Each row was made from one small tree. Brackets hold a mark, then the marks that hang from it, in the order of their numbers. Every link used is in the known rows. Write each row's tree.
(in the rows, 128 means zero)
Known rows
[Q201 Q599]: [163 147 128 113 163 140 163  77 144 141 125 131 110 100 100 164 115 128
 146 126  82 106 119 176 134 128 144  89 184 119 117 123 141 160 150 109
 113 182 154 124 148 117  92 183 154 166]
[Q564 [Q917 Q981]]: [165 127  94 138 143 167 142  72 140 127 108  73  95 111  89 107 116 168
 153 103  96 100 115 132 171 109 166 110 140 140 148 113 123 155 129 143
 143 124 166 129 138 108 106 180 136 122]
[Q638 Q666]: [145 147 127  92 148 165 109  84 135 131  86 113 100 134 134 138  91 133
 147 144 108 161 123 129 131 145 140  90 163 125 132 135 174 157 140  97
 130 172 139 139 114 126 149 175 158 193]
[Q777 Q117]: [124 127 116 117 142 162 110  72 138 154 104 110 111 113 116 112 104 117
 138 126 127 136 138 136 145 163 138 119 150 117 151 107 155 154 144 120
 120 160 146 151 132 118 114 125 155 136]
[Q117 [Q201 Q599] [Q638 [Q666 Q859]]]: [131 173 138 122 138 136 205  51  98 100 136  94  79 127 160 137 109  80
 133 132 177 160 154 119 120 142 167 108 106 118  18 125 157 160 129 104
 116 190 144 137 113 127 100 191 157 207]
[Q869 [Q777 Q117 Q981]]: [116 102 137 101 133 152 134  57  63 185  89  98  99 105 112  92 106  86
 121 103 140 129 166 121 125 135 153 115 108 130 138  88 137 149 152 141
  98 149 155 151 142 101 118  89 160 133]
[Q117 Q201 [Q777 Q842]]: [116 107 141 118 147 102 166  83  94 149 161 104 114 133 163 120 129 126
 140 162 102 159 174 130 114 119 152 150 117 137 117 129 127 145 102 126
  94 183 104 109 139 132  56 150  86 136]
[Q599 Q201]: [136 139 147 116 147 140 142 100 146 169 137 107 118 122 107 102 105 131
 166 151  81 115 140 166 138 122 126 120 145  98 148 128 149 139 134 100
 121 153 130 111 167 119 115 182 133 158]
[Q777 Q117 Q842 Q869 [Q981 Q864]]: [ 97 147  99 101 125 123 147 123 103 189  59 200 117 110 153 103 175 110
 128 178 125 115 165 108 143 156 150 137  90 113 195 125 150 145  92  82
 136 185 153 162 140  96 127  78 140  96]
[Q917 Q564 Q981]: [159 113 107 160 143 166 109  64 128 120 111  95  71  95  92 108  88 135
 173 114  67 127 118 124 138  93 168 146 113 118 159 138 144 161 126 143
 148 147 166 152 140  99 134 174 141  70]
[Q842 [Q777 Q981]]: [132 130 122 103 166 144 147  50  67 182 114 102 107 105 113 128  82 126
 147 118  89 149 139 131 115  97 160  97 149 108 163 144 162 134 156 148
 122 165 176 123 180 121 143 132 139 143]
[Q864 [Q981 Q777]]: [123 110 114 105 140 151 112  94 148 161 130 109  89 120  79 137 120 166
 125 105 120 129  96 164 180  79 109 132 146 103 108 134 145 159 146 115
 104 178 139 115 122 149  76 176 147 172]
[Q777 [Q117 [Q638 Q666]] Q842 Q869]: [102 137 115  85 120 159 132 110 118 152  66 133 116 155 197 110 147  63
 126 217 184 173 123  82 126 200 151 142 101 115 130 125 203 145  94  71
  99 197 148 177 135 121  93 120 171 137]
[Q564 Q917]: [155 134 104 116 151 149 139  88 143 144 100  81 101 125  95 147 136 172
 146 109  80 112 129 141 157 133 137  98 173 129 143 117 137 139 136 119
 134 146 154 119 147 117 110 174 134 166]
[Q842 [Q777 Q117 Q981]]: [113 124 121 101 156 164 145  40  63 192  98 109 110 102 120 109  92 111
 140 111 120 143 147 111 108 135 160 104 129 112 158 128 169 144 150 149
 110 165 184 147 174 115 133  95 150 119]
[Q869 Q777]: [147 120 126 100 160 130 139  84 110 158 117  73 107 120  95 136  92  95
 154 129  94 138 148 150 144 124 142 128 154 122 143  95 132 139 164 124
 101 159 112 121 127 117  98 148 131 169]
[Q564 [Q917 [Q981 Q777 Q864]]]: [138 140  78 132 151 159 160 105 147 123 111 103 111 121  78 116 124 206
 138 121  85  85 129 129 183  48 148 128 161 145 119 157 105 171 101 144
 146 134 137 111 110 134 103 162 117 126]
[Q869 [Q777 [Q117 Q638] [Q981 Q864]]]: [ 90 113 117 112 119 127 176  69  62 181  84  92 119 136 127  96  95  82
  98 156 129 137 193  90 124 107 162 120 117 114 114 118 119 130 137 140
 125 138 109 157 136 124 134  75 138 169]
[Q638 [Q117 Q777] [Q666 Q859]]: [101 175 163  67 109 162 150  65 124 133  93 120  79 130 163 146  82 116
 159 132 140 186 162  99 130 152 156  90 122 154  68 126 186 199 152  90
 132 186 135 126 105 141 101 165 158 205]
[Q117 [Q777 [Q981 [Q917 Q564]]]]: [122  90 160 122 118 127 119  37  87 149  91  97  48 132 123 123 106 187
 119  97  62 123 175  93 117  72 153 117 138 131 141 173 158 162 136 129
 125 133 182 143 175 105 128 157 113  97]
[Q869 [Q777 Q117]]: [129 112 126  94 150 156 127  79 102 169 103  82 114 115 104 104  97  79
 148 119 136 137 152 137 142 156 147 139 135 126 144  79 139 146 150 126
  93 162 118 146 120 116  87 110 143 139]
[Q981 [Q777 Q117] Q864]: [ 96 138  97 113 151 160 132 111 151 159 104 146 128 116 105 126 114 154
 125 145 115 119 153 137 156 100 123 132 171 120 112 152 135 168 115 117
 128 169 122 140 104 154 104 109 137 139]
[Q864 [Q981 Q777 Q917]]: [126  94 124  99 127 143  92  85 154 141 121 106  64 139  70 126 127 194
 123  91 123 109 101 143 211  61 110 131 166 114 126 147 151 158 139 100
 102 147 167 125 120 148  76 184 138 153]
[Q869 [Q777 Q842 [Q981 Q864]]]: [122 133 115  91 143  96 189 100  65 173  93 136 106 115 110 129 128 106
 136 167  80 136 154 128 136  95 157 128 127 139 161 133 113 142 112 124
 120 170 113 116 124 106 124  98 131 144]
[Q981 Q777]: [132 114 119 118 176 149 112  94 149 145 131 109 112 112  95 142 102 160
 144 119 100 130 124 160 152  95 115 117 174 113 122 147 146 161 134 129
 107 162 141 126 139 157  99 162 147 151]
[Q564 [Q917 [Q981 Q864]]]: [151 154  73 134 140 149 167  95 141 129  93 102 106 118  86 115 121 176
 145 131  71  89 141 122 179  81 167 114 151 140 151 131 107 154 115 132
 167 130 127 116 116 109 127 170 108 136]
[Q869 [Q777 Q117 [Q981 Q864]]]: [ 99 127 121  97 130 138 163  83  63 189  74 128 116 113 105  98 109 101
 116 128 117 116 187 116 132 113 152 117 122 127 146 108 119 147 139 125
 129 150 115 143 115 106 139  74 136 150]
[Q638 [Q117 Q201 Q777] [Q666 Q859]]: [ 80 155 171  85 104 143 164  58  94 123 118 113  74 130 180 118  90  97
 141 128 161 179 186  95 116 140 158 121  82 155  52 107 171 181 135  92
 122 186 121 122  84 138  86 154 135 194]
[Q981 Q864]: [126 156  91 119 155 127 145 102 142 152 104 129 116 122 104 146 101 145
 150 151  64 122 151 148 151 105 133 109 181 114 163 139 125 141 140 110
 159 152 103 122 113 128 137 152 118 174]
[Q666 Q638]: [127 135 111 136 162 155 126  64 146 169 132 104 108 120 110 161  73 127
 161 101  64 154 137 134 150 134 148  90 188 114 149 140 164 144 149 143
 101 163 124 150 165 121 109 149 187 173]
[Q864 [Q981 [Q777 Q117] [Q917 Q564]]]: [109  74 125 113 111 170  89  71 143 131  89 114  30 125  74 108 128 176
 121  88 144 108 103 111 180  77 118 173 127 114 112 146 173 172 127 103
 101 160 189 159 116 128  72 150 153  76]
[Q117 [Q201 Q599]]: [149 135 133 135 160 131 174  74 121 132 154 117 105  98 118 140 128 110
 136 120 107 106 143 166 117 119 151 123 150 116  95 107 127 148 135 115
 105 186 141 121 136 117  81 171 131 152]
[Q777 Q842 [Q981 Q864 Q917]]: [114 123 105 105 126 100 160  91 116 150  90 163  77 126 115 122 141 177
 132 152  67 113 145 107 167  80 152 109 153 137 194 170 137 146 104 106
 140 134 173 128 137 116 146 124 135 118]
[Q564 [Q917 [Q981 [Q777 Q842] Q864]]]: [141 138  72 123 151 147 189 121 147 118 111 130 114 117  95 123 153 203
 149 154  91  98 108 124 180  59 150 145 154 154 123 165 110 171  74 134
 127 152 147 107 110 137  78 150 124 100]
[Q842 Q777]: [144 137 112  98 178 149 146  65 104 164 128  89 120 110 104 146  77 120
 166 134  81 158 128 144 130 115 154 115 172 106 161 140 165 135 162 130
 117 171 141 119 157 124 108 158 120 151]
[Q917 Q564 [Q981 Q777]]: [149  98 113 153 156 181  96  76 137 113 127 100  77  92  82 110  89 155
 160 106  92 123 110 129 147  62 152 159 120 118 117 162 150 177 112 158
 119 157 168 147 133 124 109 176 148  60]
[Q666 [Q638 Q117] Q859]: [ 95 158 125 116 128 162 149  50 154 157 124 125  83 101 110 170  73  95
 178  83 113 167 146 112 177 151 163  86 141 128 113 111 181 171 168 123
 113 173 148 148 136 128  89 129 225 160]
[Q864 [Q981 [Q777 Q869] Q917]]: [115 111 119  92 128 146  88 117 162 149  95 128  72 139  83 119 153 173
 120 108 141  90 107 137 219  75 104 151 134 101 157 133 169 147 137  64
  93 160 167 137 128 140  60 180 128 140]

Which tree is each row?
[129 128 105 130 139 126 128  81 143 124  85 127  58 124  85 143 109 167
 153 132  43 102 147 113 162  67 140 145 176 117 168 166 146 143 133  88
 163 139 141 140 113 110 147 160 112 100]
[Q981 Q864 [Q917 Q564]]
[159 111 100 135 153 183 143  88 149 116 122  76 102 116  80 107 126 193
 142  97 112  94 109 137 168  77 147 119 153 140 108 139 126 174 113 155
 112 133 173 117 138 138  87 177 143 112]
[Q564 [Q917 [Q981 Q777]]]
[ 83 120 152  98 116 162 126  93 126 119  97 126  85 124 156 114  99  92
 131 148 142 154 132  93 113 137 162 121 120 133  87  96 179 156 128  80
 134 183 135 143  95 139 118 141 161 173]
[Q638 [Q117 Q201] Q666]
[123 122 108  89 140 130 121 141 150 171 113 154  93 119 108 137 176 140
 145 154 138 127  90 157 191 112 112 169 106 105 145 127 171 148 110  75
  86 210 148 126 128 132  34 163 147 130]
[Q864 [Q981 [Q777 Q842 Q869]]]
[ 85 155 148 104 120 155 161  43 137 172 138 109  94 115 133 171  59 113
 165  94 106 179 180 102 154 138 167  91 139 144  86 135 177 189 164 139
  98 174 118 139 148 142  56 142 188 185]
[Q666 [Q638 [Q117 Q777]] Q859]
[ 80 117 109 127 123 112 175  93  78 166 106 167 102 108 155  89 158 113
 107 156 130 132 173 100 116 122 161 146  87 128 142 127 117 139  84 127
 137 170 140 143 121 104 126  70 126  99]
[Q777 [Q117 Q201] Q842 [Q981 Q864]]
[127 109 127 114 125 114 153  69  67 152  68 112  51 121  74 119 109 142
 130 112  60  95 173  94 141  50 156 142 138 133 157 149 131 134 139 112
 138 128 146 135 123  91 158 117 118 103]
[Q869 [Q777 [Q981 Q864 [Q917 Q564]]]]
[106 115 140 125 113 121 151  53  90 151  76 127  56 138 114 121  98 195
 116 123  38 110 200  92 127  46 156 126 148 139 149 194 134 157 127 114
 154 134 147 135 150 102 150 146  91 111]
[Q117 [Q777 [Q981 Q864 [Q917 Q564]]]]
[104  85 139 108 129 119 166  76  41 171 118 110  95 109 145  74 147  66
 118 128 165 147 175 102 110 140 164 158  62 132 126  74 127 136  97 140
  75 170 149 146 131  94  84  66 139  91]
[Q869 [Q777 [Q117 Q201] Q842 Q981]]
[ 92 110 143 133 132 112 145  91  95 161 148  64 123 155 179 103 114  90
 107 174 124 150 207 108 112 123 150 159 105 102 108 109 139 115 122 111
 102 161  93 141 166 134  60 160  72 168]
[Q117 Q201 Q638 [Q777 Q869]]
[130 115 119  87 152 140 152  95  99 168 107 105 108 116 120 112 130  78
 156 155 143 156 133 128 139 163 152 152 122 141 145  92 151 152 128 122
  73 180 126 144 123 113  70 102 153 114]
[Q869 [Q777 Q117 Q842]]
[131 115 146 111 153 142 188  71  80 147 131  98 108 102 116 108 127  63
 127 115 162 112 164 142 111 143 161 150 113 132  73  68 125 147 133 118
  73 188 119 133 111 103  47 118 134 130]
[Q869 [Q777 [Q117 [Q201 Q599]]]]
[ 68 127 147  87 102 107 191 102 103 173  94 176 113 122 160 135 117 142
 120 186  66 140 171 103 111  95 163  99 133 145 128 159 137 176 120 112
 136 183 126 111 143 138 107  98 137 154]
[Q638 [Q117 [Q777 Q842 [Q981 Q864]]]]
[131  94 113 150 147 203  99  69 135 119 111 107  77  94  94  84  95 142
 149 104 128 125 115 114 138  88 147 169 103 124 112 148 158 193 103 159
 112 160 182 168 128 118  97 137 163  35]
[Q917 Q564 [Q981 [Q777 Q117]]]
[ 77 108 192 111 113 134 193  61  79 149 129 143  99 103 155 121 127 113
  99 115 114 106 180 124  72  96 171  98 120 144  46 111 131 175 136 122
 105 189 153 112 161 132  68 135 141 158]
[Q638 [Q117 [Q201 Q599] [Q777 Q981]]]
[132 112 122 107 147 147 123  61  69 171  73 118  56 108 105 124 121 136
 150 118  84 110 142  90 135  89 158 145 116 105 200 157 204 129 136  88
 116 155 209 155 186  85 135 133 119  51]
[Q842 [Q777 Q869 [Q981 [Q917 Q564]]]]
[124 135 127  92 143 121 141 116 119 177 118 136 130 135 162 135 146 118
 154 184  91 147 159 137 139 142 138 150 125 129 166 135 165 148 114  89
  92 186 116 129 158 120  56 155 103 138]
[Q117 [Q777 Q842 Q869]]
[ 92 124 151 111 124 136 140  93  85 142 117  82 121 172 208 100 113  90
 102 189 149 171 197  88  97 137 155 147  97 116  76 121 170 124 111  87
 104 178  94 150 140 134  81 168  89 197]
[Q117 Q201 [Q638 Q666] [Q777 Q869]]
[124 116 112 124 121 106 156  83 105 136  71 165  46 120 110 133 146 172
 137 144  46 115 140  90 145  69 155 137 139 134 182 190 144 148  97  99
 151 150 179 138 135  97 158 126 132  67]
[Q777 Q842 [Q981 Q864 [Q917 Q564]]]
[104 116 110 114 136 130 131 120 111 160 111 147 108 106 166  86 174  75
 138 162 168 130 156 116 138 179 147 180  70 114 165  84 162 137  89  80
  97 191 145 158 131 102  62 101 121  74]
[Q777 [Q117 Q201] Q842 Q869]
[146 108 128  97 144 113 158  83  68 172 111 110 102 111 116 122 127  97
 142 140 109 146 135 136 127 120 159 123 121 128 155 111 137 146 130 137
  91 165 150 125 153 101 111 116 153 135]
[Q869 [Q777 Q842 Q981]]
[100 158 149 133 127 149 208  46 135 134 153 136  76  84 121 168  99  82
 164  69 138 135 154 122 147 143 174 101 121 130  47 103 170 179 149 120
  89 201 149 135 132 119  47 140 211 156]
[Q666 [Q638 [Q117 [Q201 Q599]]] Q859]
[114 135 109  96 151 125 166  55  78 168  91 122  91 130  92 125  91 172
 135 130  67 114 158 103 159  51 160 102 170 115 184 182 150 132 149 116
 141 133 163 123 151 121 154 125 105 141]
[Q842 [Q777 [Q981 Q864 Q917]]]
[ 81  72 142 132 118 125 156  52  38 166 124  58 102 129 153  62 100  50
  88 125 172 149 196  86 102 124 169 148  71 109  78  81 120 124 130 158
  84 140 138 162 152 120 104  79 137 136]
[Q869 [Q777 [Q117 Q201 Q638] Q981]]
[135  88 128 130 152 154  96  80 151 113 111 100  62 124  81 139 109 185
 146 104  87 115 121 124 155  63 124 148 181 121 128 176 168 166 122 109
 110 148 180 141 135 138 110 172 146  75]
[Q981 Q777 [Q917 Q564]]
[111 128 116 125 116 123 118  97 107 152  50 160  51 113 106 122 142 159
 130 128  58  80 170  90 162  76 143 141 121 103 197 159 158 139 119  65
 158 143 172 154 142  83 162 131 118  77]
[Q777 Q869 [Q981 Q864 [Q917 Q564]]]
[151 110 107 130 165 154 126  99 143 124 146 122 115 101 107 114 111 150
 161 150 116 134  94 144 166  82 145 143 133 136 137 159 142 182  90 158
  89 161 168 132 137 143  81 158 158  83]
[Q917 [Q981 [Q777 Q842]]]
[ 67  89 172 118 106 127 146  62  76 160 123 118  95 122 159  95 104 113
 103 121 113 136 193  99  91  96 166 113 100 139  87 107 135 160 137 135
 122 162 145 122 155 141  97 119 129 148]
[Q638 [Q117 Q201 [Q777 Q981]]]
[117 156 100 102 139 102 153 131 108 184  74 186 112 115 141 127 167 121
 137 180  83 116 153 120 150 117 144 127 114 110 198 143 147 133 105  77
 142 182 141 134 145 103 135 111 133 122]
[Q777 Q842 Q869 [Q981 Q864]]
[113 175 136  84 116 170 132  76 143 120  84 138  65 111 140 143  94 102
 164 127 151 169 127 108 151 159 155  88 118 139  98 107 189 190 154  75
 141 183 159 135  90 136 129 160 196 184]
[Q638 Q117 [Q666 Q859]]
[117 114 108 130 150 137 125  95 159 116  97 130  65 128  74 147 110 202
 146 129  55 103 139 117 171  34 125 153 183 121 134 194 145 161 112  99
 134 146 143 130 109 139 123 154 120  94]
[Q981 Q777 Q864 [Q917 Q564]]
[110 160 104 112 140 122 135 114 108 182  77 166 115 105 120 123 139 130
 124 148  79  96 171 128 150 106 141 108 125  98 192 129 140 129 129  84
 160 164 136 138 145 105 149 127 121 155]
[Q777 Q869 [Q981 Q864]]
[149 125  89 122 154 180 120 112 151 132 107  95 111 114  92 102 153 173
 143 112 125  74 118 132 186  90 142 141 125 130 134 120 146 159 102 115
 113 143 175 136 143 123  71 177 137  95]
[Q564 [Q917 [Q981 [Q777 Q869]]]]
[138  86 113 142 146 184 124  84 132 120 119 131  77  91 110  88 125 140
 160 141 134 140  99 111 132 103 161 185  93 135 116 158 159 195  71 152
  94 176 185 160 129 113  77 126 171   5]
[Q917 Q564 [Q981 [Q777 Q117 Q842]]]
[135 171 115 111 131 145 139  63 120 119 109  74  82 144 150 142  85  99
 148 144 156 194 140 102 145 157 154  89 123 113  81 136 172 161 147 115
 137 167 144 148 121 131 142 181 168 215]
[Q117 [Q638 [Q666 Q859]]]
[120 110 147  89 119 104 130  91  91 166  98 141  91 141 156 110 161 160
 120 151 104 116 168 101 152 107 150 127 115 139 192 152 167 157 112  90
  93 149 184 136 182 110  87 142 115 109]
[Q117 [Q777 Q842 Q869 [Q981 Q917]]]
[110 127 120 101 125 140 120 107  95 184  76 169 104  98 157  95 173  98
 133 151 152 117 144 113 136 176 148 130  80 114 188 107 174 152 104  97
 108 181 191 167 165  94 109  93 168  79]
[Q777 Q117 Q842 Q869 Q981]
[104 120 152 120 130 145 173  89 137 124 133 145  99  93 125 142 121  92
 132 134 117 107 131 141 108 121 162 120 142 126  70  89 147 160 138  94
 107 195 148 117 123 139  72 147 156 146]
[Q638 [Q117 [Q201 Q599]]]
[130 134  89 145 152 158 116 124 145 130  95 149  97 100  90 109 119 152
 161 150  77  88 138 126 163  52 142 180 108 111 148 162 145 159  96 105
 143 172 133 147 116 109 105 155 120  60]
[Q917 Q564 [Q981 [Q777 Q869] Q864]]
[112 125 104 111 150 133 130 104 165 128 113 130  98 139  78 140 107 198
 134 132  84  96 142 134 191  42 122 124 205 124 144 178 131 163 119  97
 125 133 136 123 107 156 114 150 121 145]
[Q981 Q777 Q864 Q917]
[113 109 116 124 145 132 144  92 114 141 133 122 106 105 149  98 142  95
 138 147 148 151 145 120 129 162 152 162  96 124 137 100 143 145  95 123
 101 178 144 146 123 115  82 100 135  88]
[Q777 [Q117 Q201] Q842]
[128 114 173 119 136 104 216  66  62 155 152 142 105 113 168 127 156 133
 113 138 109 124 172 140  81 105 163 117 106 147  79 142 125 167  99 136
  86 197 150 111 168 109  66 148 117 142]
[Q117 [Q201 Q599] [Q777 Q842 Q981]]
[ 92  94 121 147 131 138 134  67 109 144 139  72 113 135 155  86 103  77
 112 153 160 152 169 103 116 144 153 150 112  97  90  99 133 130 120 144
 109 143 134 160 144 136  96 116 130 136]
[Q777 [Q117 Q201 Q638]]
[111 100 132 112 147 139 141  76  75 161 127  74 107 113 118  80 110  63
 133 121 158 136 179 121 124 138 150 169 101 124 116  62 128 129 131 129
  86 158 107 141 107 107  77  98 124 126]
[Q869 [Q777 [Q117 Q201]]]
[ 86  86 122 120 125 160 117  87 120 153 137 108  87 124 107  87 136 132
 103  92 181 122 132 140 158 105 119 171  87 103  76 101 137 146 115 122
  88 179 141 139 102 141  50 130 134 137]
[Q864 [Q981 [Q777 [Q117 Q201]]]]
[122 167 145  97 122 134 159  43  99 134 118  66  97 165 175 138  68 116
 137 157 147 202 180  97 128 145 154  90 121 133  59 160 172 168 145 119
 126 164 118 135 127 144 108 191 136 230]
[Q117 [Q638 [Q666 Q859]] Q777]
